Known rows, with every step that occurs:
zisa, vili: [-17  23 -11 -62  30  -4  -3  14 -19  37  83  25 -22  -6  53  17 -40 -13
  -4  21  32  21 -17 -21 -52 -29  36   5  -9  49 -43 -21  19  41 -26  40
 -30 -27  17 -26 -14 -37   3  31   9  -3 -54 -30]
dunumuv, forip: [ 12  -3  -9 -68  37 -38 -22   6 -31  37  71  17 -14 -26  52  -9 -61 -31
  10  10  25 -34 -19  -9 -49 -28  34  17 -23  32 -49  -5  33  20 -19  46
 -56 -14  18 -27  12  -2   0  33  -7 -24 -55 -46]
fezer, nagup: [ -1  -6  -7 -40  32 -27 -31  -6 -20  39  56  48 -39  -3  57  26 -40 -35
   4  14  60 -13  10  13 -37 -21  28  18 -16  39 -39 -11   9  32   1  30
 -55  -5   5 -27 -17  -6 -12  28   0 -11 -41 -40]
fezer, nagup, mipa, forip, dunumuv: [ 25 -25 -21 -47 -13 -22 -28 -31 -25  50  25 -11  -5  -6  24 -33   5 -49
 -38  16  10 -15  43  17 -49 -14  12  73 -11   3 -36  13 -11  13  18  27
 -56 -31 -30  21 -16 -25 -33  50   8  24 -25 -46]
rifar, vorudet, fezer: [  2   1 -21 -38  22 -39  29  11 -43  24  68  34  -6 -37  60   5 -62  -9
 -14  25  34  22   6   0 -37   3  31 -24 -10  27  -9 -23   3  24 -51  -4
 -44 -22  25  -7 -25  -7  23  25   9   6 -49 -59]
vorudet, fezer, forip, mipa: [ -3 -14  -3 -44 -24 -33   7 -19 -27  27  43  42  18 -29  71 -17 -16 -36
 -22   9  17 -39 -22   4 -64 -11  31  49 -11  19 -16  -9   5  18 -52  -1
 -56  -9  26   0  -3   7 -21  53  -8  16 -36 -44]
zisa, forip, dunumuv, nagup: [ 18 -13  -1 -47  13 -40 -29  14 -12  58  55   5   0 -42  49 -32  -5  -2
 -29  11   2  21   4 -15 -46 -31  41   6 -12   8 -30  29  17  13  20  39
 -53  -9  19  -6  15 -19  19  33  -6 -18 -54  -2]
dunumuv, nagup: [ -4 -11   1 -65  34 -49 -10  17 -35  47  61  30 -26 -44  58  30 -44 -21
   3  18  30 -12 -16   1 -42 -44  37  -4 -14  22 -28  16  22  41   1  48
 -32 -13  21 -27  10  -7  14  33 -12 -12 -43 -47]
rived, dunumuv: [  5  -9  -5 -54  -1   1 -21   4 -44  40  84  24 -28  -6  50 -17 -12 -19
 -16  11  26  -7   9   4 -52 -44  23  12  -2  39 -37 -10  17  68 -41  34
 -43  -6  17 -20 -32  -3   4  19   7  -7 -40 -63]
dunumuv, nagup, fezer, forip, mipa: [-11 -25   3 -69  -6 -54  19  -8 -37  31  33  36 -14 -33  38  19  -4 -35
  -8  12  11 -38 -42  14 -12 -22  20  38  -7   2 -46  51  20   8 -14  35
 -39 -27  19  -5  16 -28 -16  53 -22   7 -36 -27]
rived, viru: [-11  32 -13 -58  24 -21 -19  12 -27  37  52  24 -23 -10  40  -1 -58 -25
   3  20  39 -19  -6  -1 -46 -44  22   3   2  42 -33 -10  14  74 -38  37
 -54 -16  14 -53 -33 -17  25  25   5   0 -54 -55]
nagup, fezer, forip, dunumuv: [  3  -4 -19 -44 -33 -34   9 -10 -22  13  55  31 -16   3  18 -34  15 -36
  -5  15  23 -22  -7  -9 -26 -24  -4  28 -10  24 -56  25   9   6  -2  19
 -38 -15  21   9 -22 -27   3  25   2 -12 -40 -50]
vorudet, fezer, nagup, mipa, forip: [ 14 -16 -28 -27   9 -25  11 -15 -30  31  22  18   5 -11  29 -10 -53 -43
 -31  19  21 -41  18  39 -56  -8  22  61 -14   7   5  -6 -21  20   4  10
 -61 -28 -22  10 -21 -28 -25  60  -4  29 -19 -41]
forip, dunumuv: [  4   0  -6 -63   4 -31 -20  -2 -20  38  81  12 -10 -27  47 -17   7 -28
 -21  19  19   6  25 -20 -56 -34  27  21  -9  27 -42  -2   9  42 -16  23
 -40 -11  23  -5 -15  -8  16  23   9 -14 -53 -67]
viru, rived: [-12  14   2 -51  29 -32 -20   3 -33  38  66  27 -32 -22  36 -18 -37 -11
   0   1  25 -14  -9 -15 -49 -26  27  16 -20  22 -38 -17  20  37 -37  27
 -45 -30   9 -37 -16 -26  19  24 -13 -11 -14 -55]
rived, mipa, forip, dunumuv, nagup, fezer: [ 11 -21 -20 -73  -8 -53  10 -10 -32  54  33 -21  -6 -29  20 -21  13 -47
 -28  16 -25 -15   6  11 -20 -28   8  47   6 -18 -34  61 -11  43  12  40
 -29 -43  -5  31   4 -63   0  40  -1  26 -48 -44]
rifar, vorudet, fezer, forip, dunumuv, nagup: [  8 -29   4 -54 -36 -60  17   2 -35  39  12  25   5 -57  55 -38  -7 -15
 -16  25  19   6  -1   1 -42   7  18 -24 -27  12 -17  21  -2 -12  15  -8
 -28 -26  14  33  27  -3 -21  24  -7   6 -34 -35]
zisa, forip, mipa, nagup, fezer: [ 19  -5 -23 -20  10 -18  33  -4 -30  33  32  44  -7  -7  56  14 -23  -7
 -35   3  -3   9 -29  -5 -19 -14  26  55   0  10 -16  30  20  14 -34   7
 -80 -27  19  -4 -31 -44  24  56  13  17 -67   5]
vorudet, viru: [ 17  37 -19 -34  37 -32 -25  17 -43  41  72  62  -7  -4  57  16 -72 -31
  -3  12  67   7   0  -7 -49  -9  21  14  -2  36 -30  -8  12  41 -16  -3
 -47  -3  26 -26 -26  -3  17  31   3  -4 -54 -56]
viru, rived, fezer: [ -5  25   0 -74  36 -26  16   1 -40  28  70  36 -30   5  21 -21 -41  -2
  15   2   7 -29  -8 -14 -40 -28  19   4 -22  32 -30  -9  12  61 -39  13
 -35 -27   6 -28 -30 -33  37  35 -38  -4 -19 -60]
nagup, mipa, forip: [ 21  -3 -31 -49  14 -26 -11 -14 -47  39  61 -10  -6  -2  31 -12 -48 -39
 -23  15   5 -22   5   8 -53 -35  14  50  12   4 -30   3  11  28 -31  49
 -54 -32  -8  -6 -29 -18   8  57   3  21 -27 -60]
viru, rived, fezer, nagup, mipa: [-15   6  10 -61  42 -21   9 -15 -42  33  50  45 -33  25 -11  -7 -28 -22
  -6  -2   8 -36  26  12 -28 -14  11  38 -20  28 -33  -9 -10  55  -1   7
 -44 -37 -30 -27 -27 -42  -6  48 -40  22  18 -38]
nagup, fezer, forip: [ -4   5 -22 -38  -5 -33  13   3 -32   8  56  48 -31  15  23   3 -36 -33
  11  13  40 -37 -32   6 -17 -28  -4  16  -7  31 -50  15  21   5 -18  29
 -41 -10  23 -15 -31 -22   7  33  -3 -15 -37 -46]
nagup, fezer, forip, mipa: [ -3  -5 -12 -51 -16 -34  16 -17 -34  20  54  39  -9  -4  38   0  -6 -40
  -6   9  16 -33 -29   2 -20 -16  11  47   4  12 -56  23  21  11 -48  22
 -53 -20  22  -7 -17 -22  -5  49  -5   8 -41 -40]
mipa, forip, dunumuv, nagup, fezer: [ 22 -14 -34 -73 -11 -48  25   5 -28  34  23 -13 -14 -40  21 -17   1 -26
 -11  30  -1 -21  -8   6 -21 -30  10  26 -15 -16 -29  63   9   8  21  46
 -32 -40   7  29   0 -54  23  38  -8  -9 -61 -56]
mipa, forip: [ 29   0 -30 -51   6 -24 -18 -12 -33  40  48   1 -20 -13  58 -16 -51 -27
   1  17  26 -24 -12   5 -51 -31  18  27 -10  13 -26   4  22  23 -32  54
 -52 -17   6  -2 -26  -9  20  38   5  -3 -57 -64]
nagup, mipa: [ -8   1  -5 -45  37 -29  -9   0 -45  34  93  13 -10  -5  28  16 -42 -36
 -29  12  17  -2  14  -5 -49 -39  27  35  12  26 -38 -12   6  54 -32  36
 -47 -19   8 -32 -26 -11   7  49   2  17 -24 -55]
nagup, fezer: [ -6  14 -28 -48  31 -31  24  15 -33  12  88  34 -28   0  25  27 -43 -26
   2  19  33  -9 -13  -2 -16 -32  12  10   1  28 -38  10  18  39 -33  31
 -43 -16  29 -25 -41 -39  36  28   3 -15 -52 -60]
fezer, forip: [  4  -2  -9 -42  -9 -30 -29  -3 -31  31  56  40 -26   5  56 -16 -38 -31
   7   6  47 -34 -27  -2 -50 -31  10  13 -13  38 -45  -8  26  14 -18  39
 -45  -1  16 -19 -16  13  -5  33  -3 -12 -32 -48]
fezer, forip, dunumuv, nagup: [  6 -28  12 -70 -30 -48 -31  -2 -23  47  31  19 -13 -35  51 -30   9 -31
  -3  14  20 -26 -13  -7 -52 -31  19  10 -23  18 -46  28  20   7  33  37
 -31 -12  13   6  28   3 -21  31 -12 -10 -34 -39]
dunumuv, forip, mipa, nagup, fezer: [ 14 -19 -12 -68  12 -39  38 -16 -41  32  27  34  -8 -32  51  24 -25 -34
   0  12  -4 -40 -32  -1 -19 -11  27  64 -21  14 -32  34  26  16 -21   9
 -70 -43  12  -3   6 -39  -9  53   1   8 -67 -32]
rived, dunumuv, nagup, fezer: [-10 -16  -4 -66   8 -25  25  30 -47  29  65  31 -38 -24  20  15  -7 -17
  -4  16  18 -19 -16  19 -13 -44  13   2  -2  19 -32  42  12  56  -4  38
 -21 -23  16 -10 -15 -45   8  23  -9 -17 -40 -49]

Rows:
[ 11 -28   4 -45 -35 -26  -9 -33 -37  49  10  46 -11 -14  86   2  -5 -35
 -11   2  23 -35 -38   1 -51 -17  19  56 -19  26 -22   8  22  20 -21  11
 -63 -18   7   3  -4  14 -32  53   5  28 -42 -32]  fezer, forip, mipa, nagup
[  6 -10  18 -67 -28 -22  26 -40 -46  44  -8  57 -16   5  47 -32  -2 -13
   6  -9  -6 -54 -39  -5 -44  -7   6  54 -37  22 -20  11  14  36 -28 -16
 -52 -37  -9   6 -12 -12 -14  57 -34  36  -9 -30]  viru, rived, fezer, forip, mipa, nagup
[  3 -17   6 -80   8 -49 -16  10 -22  53  55   7 -11 -53  52   0   7 -24
 -16  20  12   1   8 -14 -50 -41  36  11 -16  13 -39  25  14  38  19  37
 -29 -16  18  -3  16 -10   7  26  -6 -12 -50 -52]  forip, dunumuv, nagup
[ 36  -7 -33 -63 -21 -25 -22 -18 -21  45  44 -20  -3 -27  54 -46  -5 -31
 -17  21   9  -7  14 -11 -58 -29  15  37 -15   4 -36  14  12  21 -13  38
 -47 -19   4  20 -19 -15  17  29  11  -3 -61 -68]  mipa, forip, dunumuv
[ 28 -30 -27 -38 -21 -31  20 -26 -37  44   5  -7  14 -29  28 -42 -11 -32
 -48  29   5  11  57  24 -38  27  17  40 -16  -2 -12   6 -34  -7   4 -14
 -55 -49 -25  45 -18 -32 -32  45  13  41 -28 -40]  rifar, vorudet, fezer, nagup, mipa, forip, dunumuv
[ 14 -30  -4 -33 -42 -35  40 -33 -47  40  -7  54   7 -36  92  -3 -27 -19
 -20  15  19  -4 -25   6 -41  23  18  22 -27  19  -3  -3   1   1 -39 -36
 -62 -36  10  28  -5  10 -30  50  11  47 -40 -28]  rifar, vorudet, fezer, forip, mipa, nagup
[ 16 -21 -17 -66  17 -41  -3   0 -47  51  34 -11 -11 -32  33   5 -50 -32
 -20  16  -1 -30 -11  21 -45 -38  23  33  -3  -9 -24  32  12  27   0  62
 -42 -36 -13  -2   6 -21  -1  62 -13  21 -25 -46]  dunumuv, nagup, mipa, forip
[  9 -18  -1 -55   3 -27   4 -20 -40  48  38  36  -6 -30  89  33 -14 -28
 -23   8  16  -9 -15  -7 -49 -23  34  53 -12  23 -16   2  20  49 -35  13
 -65 -24  13  -9 -14   0  -4  53  11  28 -58 -48]  forip, mipa, nagup
[ 16 -16 -11 -38 -49 -32  30 -13 -27  20   9  44 -25   5  35 -18  13 -32
  -3  14  20 -27 -22  -4 -31 -20 -14  35 -27  29 -29  32   9   6  27  -1
 -43 -25  11  25 -25 -23 -10  30   9   4 -47 -43]  mipa, nagup, fezer, forip, dunumuv
[ -2 -25  11 -77  15 -47  -6   4 -38  53  69 -11   1 -47  23   5  10 -34
 -37  18  -8   1  26 -10 -51 -42  31  30   0   8 -37  25  -1  44  20  34
 -30 -30   4  -5  15 -20 -10  44  -6  14 -27 -50]  forip, dunumuv, nagup, mipa
[-19 -10   9 -69  12 -28  19  23 -49  32  42  31 -48 -30  -2 -18   1  -6
  -3   6   0 -26 -20  10 -16 -37  15  10 -17   8 -35  39   7  47  -6  32
 -23 -47   6 -20  -9 -65   6  18 -23 -15  -8 -42]  viru, rived, dunumuv, nagup, fezer
[  0   1 -25 -35  16 -30  49  11 -37  19  42  53 -36  -1  44  43 -42 -23
   5  19  36 -14 -25   1 -18 -30   5  23 -14  30 -12  19  16  41  -4  12
 -48 -24  18  -7 -40 -35  25  35  10   1 -54 -53]  mipa, nagup, fezer
[ 26   3 -17 -33   8 -21 -36   3 -10  47  76   9   4 -12  50 -49  -2  -4
 -36   6   6  29  19 -24 -57 -26  37  20  -1  20 -42   1  14  15 -14  27
 -65  -3  24 -11 -18 -15  29  26  10 -15 -61 -13]  zisa, forip, dunumuv
[-13 -14 -10 -53   2 -52  18  14 -34  17  37  48 -36 -10  25  17 -32 -30
  19  16  36 -40 -49  16 -10 -33   3   1 -13  18 -40  43  23   4  17  41
 -29 -19  20 -12   5 -24  -1  37 -20 -17 -31 -35]  dunumuv, nagup, fezer, forip
[ 25 -44  11 -74 -15  -7  -7 -23 -52  60  23  19  -8 -37  77 -22   2 -29
 -20   3 -16 -37 -18   2 -54 -19  37  63 -28  27 -30  11  24  49 -31  15
 -67 -29   3   6  12   0 -44  45   6  18 -57 -32]  rived, dunumuv, forip, mipa, nagup
[ 29 -24 -16 -76 -14 -44 -18  -5 -24  59  23 -21 -11 -54  55 -30  -2 -25
 -14  24   1 -15  -2   1 -52 -35  25  22 -22  -9 -28  39  16  18  18  51
 -34 -25  -2  21  15 -16   5  37  -6  -5 -56 -56]  mipa, forip, dunumuv, nagup
[ -7 -12  -3 -39  40 -25 -21  -7 -36  38  64  38 -29   5  26  25 -34 -42
 -27  12  37 -12  30  18 -38 -22  25  42  -1  32 -41 -10  -5  38   4  29
 -60 -19 -10 -30 -20 -14 -26  48   1  17 -13 -40]  fezer, nagup, mipa
[ 10  -1 -13 -62  21 -17  11 -30 -44  39  13  17 -26  23 -10 -37 -39 -24
  -1   1  -5 -53  18  25 -32 -11   0  52 -22   5 -24   8 -10  31  -2  21
 -49 -49 -46  -1 -29 -51  -8  55 -40  28  12 -40]  viru, rived, fezer, nagup, mipa, forip
[ 33  -9 -22 -59 -14 -24 -13 -23 -38  48  54 -29  11 -20  26 -42  -3 -39
 -42  16 -12 -10  30  -6 -63 -31  11  63   4  -4 -39  14  -2  27 -15  38
 -48 -36  -9  20 -22 -20   0  50  12  21 -35 -63]  nagup, mipa, forip, dunumuv
[ 10 -14  10 -69  14 -14 -39   2 -47  48  52  12 -29 -25  24 -73 -23 -11
   1  -7  -4 -41 -10  -9 -58 -25  28  25 -35  29 -53  -6  25  32 -28  29
 -45 -35  -2 -23   7 -26 -21  18 -18 -26 -13 -39]  viru, rived, dunumuv, forip
[ 18 -35  -9 -66  -7 -18 -10   0 -62  57  37 -19 -12 -28  24 -20 -19 -29
 -35  12 -15 -27   1  30 -49 -49  13  40   3  -3 -27  35   3  48  -3  61
 -35 -37 -18   9  -4 -20 -18  51  -7  24 -19 -43]  rived, dunumuv, nagup, mipa, forip
[ 29 -14 -20 -69 -10 -17  12 -32 -32  42  25  -5  -2  18   6 -35   5 -39
 -25  17  -9 -31  50  21 -38 -15   1  62 -10   9 -27  20 -21  38  18  16
 -46 -28 -34  29 -27 -30 -13  58 -15  30 -29 -46]  rived, fezer, nagup, mipa, forip, dunumuv
[ 19 -19   2 -43  17 -39 -21  11 -27  56  62 -10  12 -35  20 -30   0 -13
 -57   7 -17  24  18 -12 -51 -38  40  31   9   2 -30  28   4  16  21  33
 -48 -26   4  -8  15 -28   8  54  -4  10 -34   7]  zisa, forip, dunumuv, nagup, mipa
[  6  -6 -19 -27 -21 -29  37  -5 -39  13  13  65 -39  15  40  13 -38 -29
  15  10  42 -40 -47   7 -18 -23 -13  23 -22  38 -26  23  19  10  11  14
 -49 -20  12   3 -32 -18  -3  37   5   3 -41 -38]  mipa, nagup, fezer, forip
[  2 -10 -17 -52   5 -29  47 -13 -39  31  38  45 -12 -20  55  49 -13 -30
 -15  16   8 -13 -22  -2 -17 -17  21  57  -4  13 -17  26  15  43 -36   5
 -61 -34  18  -2 -30 -36  13  51  13  25 -62 -47]  forip, mipa, nagup, fezer
[ -2 -18  -7 -81  -7 -57   4 -17 -36  55   8 -23 -18 -39   1 -50  15 -35
 -20   4 -37 -20   0   0 -21 -19   9  53 -10 -32 -39  58 -13  33   7  29
 -25 -66 -19  24   9 -87  -5  35 -19  25 -13 -39]  viru, rived, mipa, forip, dunumuv, nagup, fezer
[ 16   3  -5 -69 -29 -25   5 -21 -25  31  55  30  -9  14  35 -47  11 -26
   5  11   8 -33   2 -10 -47 -27  -6  14 -18  37 -48   7   9  39  -2  11
 -34   0  11  14 -22   1   5  33 -20  -5 -40 -57]  rived, fezer, forip, dunumuv
[-11 -15  -8 -26 -17 -34  22 -16 -46  30  22  54 -35  21  40  13 -21 -49
  -3   0  20 -35 -34  15 -18 -23 -20  50   1  30 -27  24   3  44   1   8
 -46 -28   0   6 -31 -32 -25  42   8  37 -27 -30]  rived, mipa, nagup, fezer, forip
[ -9 -17  15 -41 -40 -39   8 -35 -36  40  -3  34 -24   7  12 -57  31 -37
 -18 -10 -13 -30 -10  -9 -29  -7 -17  64 -23  13 -38  26 -16  31  12 -14
 -39 -51 -13  21 -14 -55 -36  32   0  38   0 -26]  viru, rived, mipa, nagup, fezer, forip, dunumuv
[-21   4  14 -58  35 -35 -37 -15 -40  53  73  19 -27 -12  34 -23 -25 -30
 -17  -7   2  -9   7 -10 -49 -27  28  38   1  18 -43 -18  -3  70 -42  23
 -44 -35   2 -33 -13 -33  -3  30 -10  18  -4 -45]  viru, rived, mipa
[-16 -32  23 -78 -36 -30   5  -9 -53  39  11  36 -28 -33   9 -46  34 -19
 -17  -4 -16 -48 -38  15 -22 -20  16  47 -17  -4 -53  51  10  20 -25  23
 -32 -50   1  -1  14 -51 -34  38 -31   6   4 -21]  viru, rived, dunumuv, nagup, fezer, forip, mipa
[ 13 -30   7 -85   1 -11 -29 -10 -47  53  67   4   3 -36  61 -35   3 -32
 -23   4 -16 -32  -4   0 -51 -23  43  54  -9  21 -61   5  27  46 -54  34
 -62 -22  10 -13  14  -4 -33  38  -3  -4 -52 -41]  rived, dunumuv, forip, mipa
[ -7 -38   7 -72 -41 -25  13  -6 -49  37  31  39 -22 -25  32 -14  28 -32
 -19   9  -1 -40 -33  24 -16 -29  14  38  -4   8 -47  54  14  30 -24  37
 -35 -28  16   5   7 -26 -32  43 -13   8 -28 -28]  rived, dunumuv, nagup, fezer, forip, mipa
[ 34  -7  17 -66  -5 -13 -25 -17 -67  69 -10  56   4 -36  55 -52 -22 -19
 -19 -14   1 -32 -20  -5 -60  18  31  77 -41  17 -28  14   9  33 -10 -35
 -61 -53  -8  -2  17 -18 -50  41  -7  23 -29 -18]  vorudet, viru, rived, dunumuv, forip, mipa, nagup
[  3 -19  -2 -46 -22 -39  18 -21 -44  33  33  38  12 -35  76 -23 -25 -21
 -23  17  18   0 -10   6 -41  20  26  12  -9  17 -26 -10   6   0 -68 -14
 -54 -26  22  11  -3   6 -19  44   3  26 -38 -38]  rifar, vorudet, fezer, forip, mipa
[-12  -6 -10 -39  17 -33  33  -6 -47  37  52  39 -34   7  38  40 -28 -43
 -11   5  13 -11 -13   5 -16 -27   1  43   9  26 -17  16  -1  73 -17   8
 -48 -30   9  -3 -38 -44   3  44  14  37 -44 -45]  rived, mipa, nagup, fezer
[  4  14   0 -57  18 -38  20  33 -81  41  21  63 -32 -31  -1 -18 -42   5
  -7  12  30  24  -7  12   7  23   6 -20 -15   8 -40  42  -6  21  -2 -19
 -20 -61   7  -5 -10 -61   2   8 -13   2 -15 -30]  rifar, vorudet, viru, rived, dunumuv, nagup, fezer
[ -2 -10  23 -91 -20 -47   1 -11 -30  42  13  29 -20 -20  13 -63  19 -11
  12  -1 -10 -45 -12 -11 -42 -23   7   7 -40  13 -36  32   6  24  26   8
 -19 -33  -8   8  22 -25  -1  30 -53  -9  -3 -35]  viru, rived, fezer, forip, dunumuv, nagup
[ -9 -29   0 -57 -28 -26  12  15 -49  25  35  43 -41  -4  16 -13  -2 -26
   3  11  23 -42 -37  24 -17 -39  -1   3 -11  27 -40  46  13  28  11  36
 -22 -19  11   0  -8 -25 -17  26 -15 -13 -23 -34]  rived, dunumuv, nagup, fezer, forip
[ 17 -19   3 -70  11 -11 -30   4 -45  43  72  14 -21 -19  46 -41 -32 -25
   0   6  11 -33  -7   1 -55 -35  26  21 -18  37 -52  -4  27  41 -23  43
 -48 -11  10 -15   3  -3 -17  22   1 -26 -49 -44]  rived, dunumuv, forip
[  2 -22  17 -85 -15 -44  17  -8 -40  40  43  15   0  -4   3 -25  17 -31
 -15  11 -17 -36   3   1 -43 -38   1  23  -9  18 -38  41  -3  40  30  16
 -23 -26  -8  14  10 -10 -18  56 -39  24  -9 -40]  rived, fezer, forip, dunumuv, nagup, mipa
